Known rows, with every step that occurs:
B-Y: [ 10.6 -20.2   4.0   2.1 -38.2 -10.7  19.5  20.6   2.2 -20.8   8.6   5.2
   5.5  -3.6  -8.2   7.6 -17.3  17.9  14.6 -30.8 -15.7 -19.7  24.4  14.9]
D-B-Y-Z-P: [ 16.9  20.0  -3.2  -5.2 -48.9 -25.6   7.8  17.3   3.0  -3.3   6.6  -4.2
  32.3  -2.2 -42.0  -4.7  -7.6  14.3 -13.2 -43.6 -14.9  -1.7   9.4  11.4]
Y-B-D: [ -9.1   3.1   4.3  -2.1 -31.9 -31.0  19.2  27.4 -15.0 -14.2   9.8   5.9
  -0.6  -9.7  -4.0  -2.7 -21.8  19.6  -8.4 -29.2   0.8 -12.9  25.7   5.5]
W-A: [ 17.2 -39.2   6.4   3.1 -23.7  -3.8  25.9  16.4   8.1 -11.1   4.5   6.2
   4.7  13.9  17.6 -12.1 -26.8  27.6  29.9   6.7  -4.6 -15.2  28.9  22.7]
W-A-N-B: [  5.7 -52.3   0.9  -1.6 -17.9  -4.3  34.8  32.1  12.5 -14.0  -6.0  24.6
  21.5  30.9  26.3 -28.5 -23.6  15.2  23.2  20.8  21.1 -16.8  38.6  42.0]
D-B-P-Z: [ 15.4   6.4   9.3   5.1 -39.7 -38.8   3.6  21.7   6.3  20.0  15.0 -31.1
  26.4   5.6 -26.8   8.1 -16.3  29.2   9.0 -37.4 -13.1 -23.7  31.4  21.1]
P-B-N-A: [  7.4 -34.0  -0.6  23.7 -52.4  -5.5  23.7  17.9  -9.7  -5.9   2.7   1.5
   0.5  23.8  -2.0  18.1   2.3  14.6  10.6 -17.6 -18.0 -34.5  13.2  31.4]
P-B-D: [ -2.6   3.9  -1.1   3.3 -36.3 -35.9  20.4  29.0 -20.1   3.1   7.9  -9.8
   8.8  -2.0  -9.8   7.9 -24.9  17.6   8.3 -35.5  -3.5 -21.5  30.7   8.1]
Z-Y: [ 15.7 -17.8  -4.4  -3.2 -31.0 -11.1  33.3  15.0 -10.7  -4.0  -6.7  20.8
   7.4  -3.0  -6.6  -4.6 -19.7   3.6   7.5 -15.0 -18.1 -18.6  35.6  10.8]
N-A: [ 14.1 -40.9  -3.0  13.9 -30.0  -9.9  22.8  19.3   1.4  -7.4  -1.7  -0.4
   3.4  19.1  18.4   2.6  -4.7  13.1  14.3  -0.5  -6.3 -30.7  20.1  42.2]
Y-Z-P: [ 11.6   1.7 -13.0  -8.0 -31.0 -10.9  16.1  11.9   2.3  -0.7   0.2   3.1
  27.5  -5.5 -21.2 -18.2  -8.3  11.6  -4.0 -26.4 -14.9   0.8  13.8  14.0]
Y-Z-P-B: [  4.7  12.6  -3.4  -7.8 -38.9 -20.7  14.7  22.9  -8.4  18.3  -1.3 -11.5
  27.6   7.8 -32.1  -3.9  -8.3   3.4  -1.8 -33.2 -20.8  -3.5  18.1  18.5]
Y-Z-P-B-N-A: [  7.8 -17.0  -4.6  16.1 -60.3  -8.0  18.4  17.5  -4.7  -3.6  -2.7  -1.4
  13.2  21.5 -19.7  10.9   9.0   9.4  -1.3 -24.0 -21.3 -28.2   5.0  29.4]
Y-B: [ -4.4 -12.4   9.9  -4.0 -22.0 -12.7  21.3  20.0  -8.4  -8.0   9.1  12.3
  -1.7   1.4   0.5  -6.0 -15.1  13.1  -7.2 -14.4 -11.2  -2.2  23.7  18.4]
N-B-D: [ -9.4  -9.3 -19.0   0.2 -22.5 -27.8  30.3  30.4 -13.5 -13.4   9.6  17.8
   8.7  -5.2   1.9 -13.5 -26.8  18.0   6.8 -18.8  12.2 -16.2  37.4  12.8]
A-N: [ 16.9 -50.7  11.4   6.4 -20.4  -5.8  25.9  17.4   7.5 -11.0  -4.0   7.7
  21.1  15.0  27.5  -8.7 -19.8  20.8  18.1  -2.1  10.2 -20.6  29.4  33.6]
Z-Y-B: [  0.1  -3.6   9.9 -11.2 -33.6 -15.9  26.5  23.2 -13.1  -6.0  -3.6  21.8
  -0.4   0.0 -13.0  -7.0 -13.4  -0.7 -13.8 -15.8 -18.2  -8.2  29.0  12.1]
A-N-B-P: [  2.8 -29.2 -10.4  -0.4 -29.1 -24.2  19.4  35.2  14.3 -11.0  10.8   9.4
  22.9  13.0   3.9 -25.1 -14.5  28.0  18.5 -17.5  22.5 -26.6  36.6  28.9]
Z-P-B: [  5.6   2.2  -6.8  -6.1 -36.0 -17.8  12.6  26.6 -14.4  22.4   3.6 -14.1
  17.8  11.3 -22.6  -8.1 -10.9   6.3   9.2 -34.9 -19.7  -5.2  22.1  16.1]
W-A-N-B-Y: [  6.9 -39.0   8.5  -4.0 -39.6  -8.4  26.0  37.2  16.3 -27.0  -4.1  17.7
  18.3  22.0   4.2 -12.5 -19.3  13.2  20.5  -3.1   8.0 -24.0  32.2  34.0]

Rows:
[  7.3   4.7   2.8  -7.2 -54.4 -19.1   8.3  32.7  -4.9   2.4   3.9 -13.1
  15.5   6.7 -34.5   4.0  -9.0   5.8   9.4 -47.3 -24.7 -14.6  19.0  13.2] => Z-P-B-Y
[  2.0   4.0   2.5  -9.2 -45.3 -32.1  12.9  30.9   1.2  -6.8  10.0   6.1
   4.7  -3.2 -23.5 -12.5  -9.1  18.5  -4.0 -36.2  -7.1 -21.3  29.0   7.5] => Z-Y-B-P
[ -5.3 -20.4   3.8  12.0 -39.8   2.5  26.0   7.4 -14.5 -20.9  17.3  26.2
  -7.3  -3.4  -9.0   4.8 -10.1  24.7  -6.1 -28.3 -19.8  -7.2  14.8   2.5] => Y-B-N
[ 15.0 -10.7   5.7  -8.0 -35.9 -12.4  27.6  17.2  -4.9  11.0 -16.7   2.9
  16.5  -0.4 -17.9   2.2 -17.5  -4.2   8.1 -14.4 -32.0 -23.2  40.0  17.5] => P-Z-Y
[  8.8 -25.0  -7.1  17.7 -57.9  -5.5  16.6  20.6  -9.7  -0.3   1.3  -3.3
   5.8  24.3 -12.3   8.1   6.8  11.6   7.6 -25.0 -20.3 -29.6   8.3  27.6] => Z-P-B-N-A
[ 17.5 -28.7  -0.9  31.7 -50.1 -14.3  21.1  10.3  -9.3 -10.4  14.4   4.4
   3.5  21.8  -2.1  19.4  -2.1  27.3   0.8 -19.6  -7.3 -29.8  10.4  28.8] => D-B-N-A
[  3.1 -33.9   3.1  -2.4 -36.1 -10.3  26.4  34.3   9.7 -24.5  -1.3  19.5
  18.9  14.3   0.8  -8.1 -16.4   9.9  13.2 -13.9   5.9 -21.6  32.7  31.8] => A-N-B-Y
[ 11.7  -8.9  -0.7 -14.3 -47.4 -10.8  15.0  30.0  19.8 -15.3 -11.6   8.3
  37.0  14.3 -21.9 -26.3  -7.7   7.7   2.2 -15.0  -1.8  -9.1  16.5  26.4] => W-A-N-B-Y-Z-P
[  4.8 -23.9  10.3  11.4 -59.5  -5.5  22.0  19.5  -5.5  -8.5 -10.5   8.1
  -0.3  18.9 -13.6  13.1   6.4   2.5  -6.8 -12.5 -28.6 -34.1  15.4  29.6] => P-Z-Y-B-N-A
[ 11.1 -13.4   4.1 -11.8 -44.7 -23.4  22.9  33.2   9.1   7.8 -17.6   3.0
  29.1  11.0 -20.3 -12.6 -12.7   0.2  10.1 -15.6 -10.3 -34.0  44.6  25.5] => A-N-B-P-Z-Y
[  1.4 -20.3  -1.6  18.0 -44.5  -1.5  27.4   9.2 -19.1  -4.0  15.3  10.9
   1.5   4.2 -14.7  15.6 -13.1  22.3  11.1 -34.6 -23.4 -15.7  19.8   4.9] => P-B-N
[ 15.6  10.7  12.0   6.8 -43.8 -30.4  20.0  12.1   5.2 -16.5  10.1   2.9
  26.5  -2.3 -29.5  19.7 -16.1  19.4 -13.5 -32.4 -10.5 -11.2  16.7  18.9] => D-B-Y-Z
[ 19.9  10.5   7.1  -3.4 -49.9 -36.5  15.1  23.1  -1.3  17.2  -2.6 -10.8
  23.8   2.8 -36.3   4.5 -15.5  10.0   2.0 -34.3 -21.4 -28.5  37.7  13.1] => D-B-P-Z-Y
[ -1.9  23.2  -6.6  -5.4 -45.9 -38.0  13.6  29.6 -14.9   6.6   1.7 -13.4
  23.0  -4.8 -30.1  -1.4 -16.3  11.4  -3.8 -43.8  -7.3 -13.5  21.3   5.7] => Y-Z-P-B-D
[ -5.7  14.7  11.0 -11.3 -44.5 -35.1  19.7  31.6 -15.0  -2.5  -7.0   2.0
   6.6  -9.1 -22.2   0.6 -19.2   3.5 -13.5 -29.8 -14.1 -20.6  32.4   5.1] => P-Z-Y-B-D
[  4.3   7.4 -14.9 -13.6 -41.8 -13.4  15.7  24.3   6.2 -10.6  -1.3  10.2
  29.7  -2.2 -34.6 -19.2  -5.6   4.5  -6.4 -31.1 -13.2  -2.0  15.9  16.6] => N-B-Y-Z-P
[  4.9 -29.2   3.6  14.8 -56.2  -4.7  25.8  18.0  -8.8 -18.0  -3.8  19.8
  -6.4  16.9  -6.1   8.6   5.3   7.6  -7.3 -13.0 -19.6 -31.3  12.8  25.6] => Z-Y-B-N-A
[ 22.8 -59.2  19.8   4.2 -26.0  -3.2  25.6  21.7  18.2 -14.5  -8.2   5.8
  20.2  27.9  33.2 -15.3 -23.9  25.9  29.4  14.3  13.1 -23.7  29.6  36.9] => W-A-N
[ 18.4  -0.3  10.2  10.5 -44.7 -30.2  14.0  19.6  -4.6 -10.2  20.1  -3.4
  12.6   3.9 -21.8  17.7 -20.4  25.3   1.1 -40.7  -8.6 -15.0  21.6  14.2] => D-B-Y
[ -0.3  -4.9  -1.7  -3.3 -35.0 -15.5  29.8  20.7   9.7 -25.6   0.2  21.2
  23.4  -2.7 -20.6   1.4 -14.0   7.2  -4.7 -16.6  -8.7 -12.1  24.7  24.8] => N-B-Y-Z
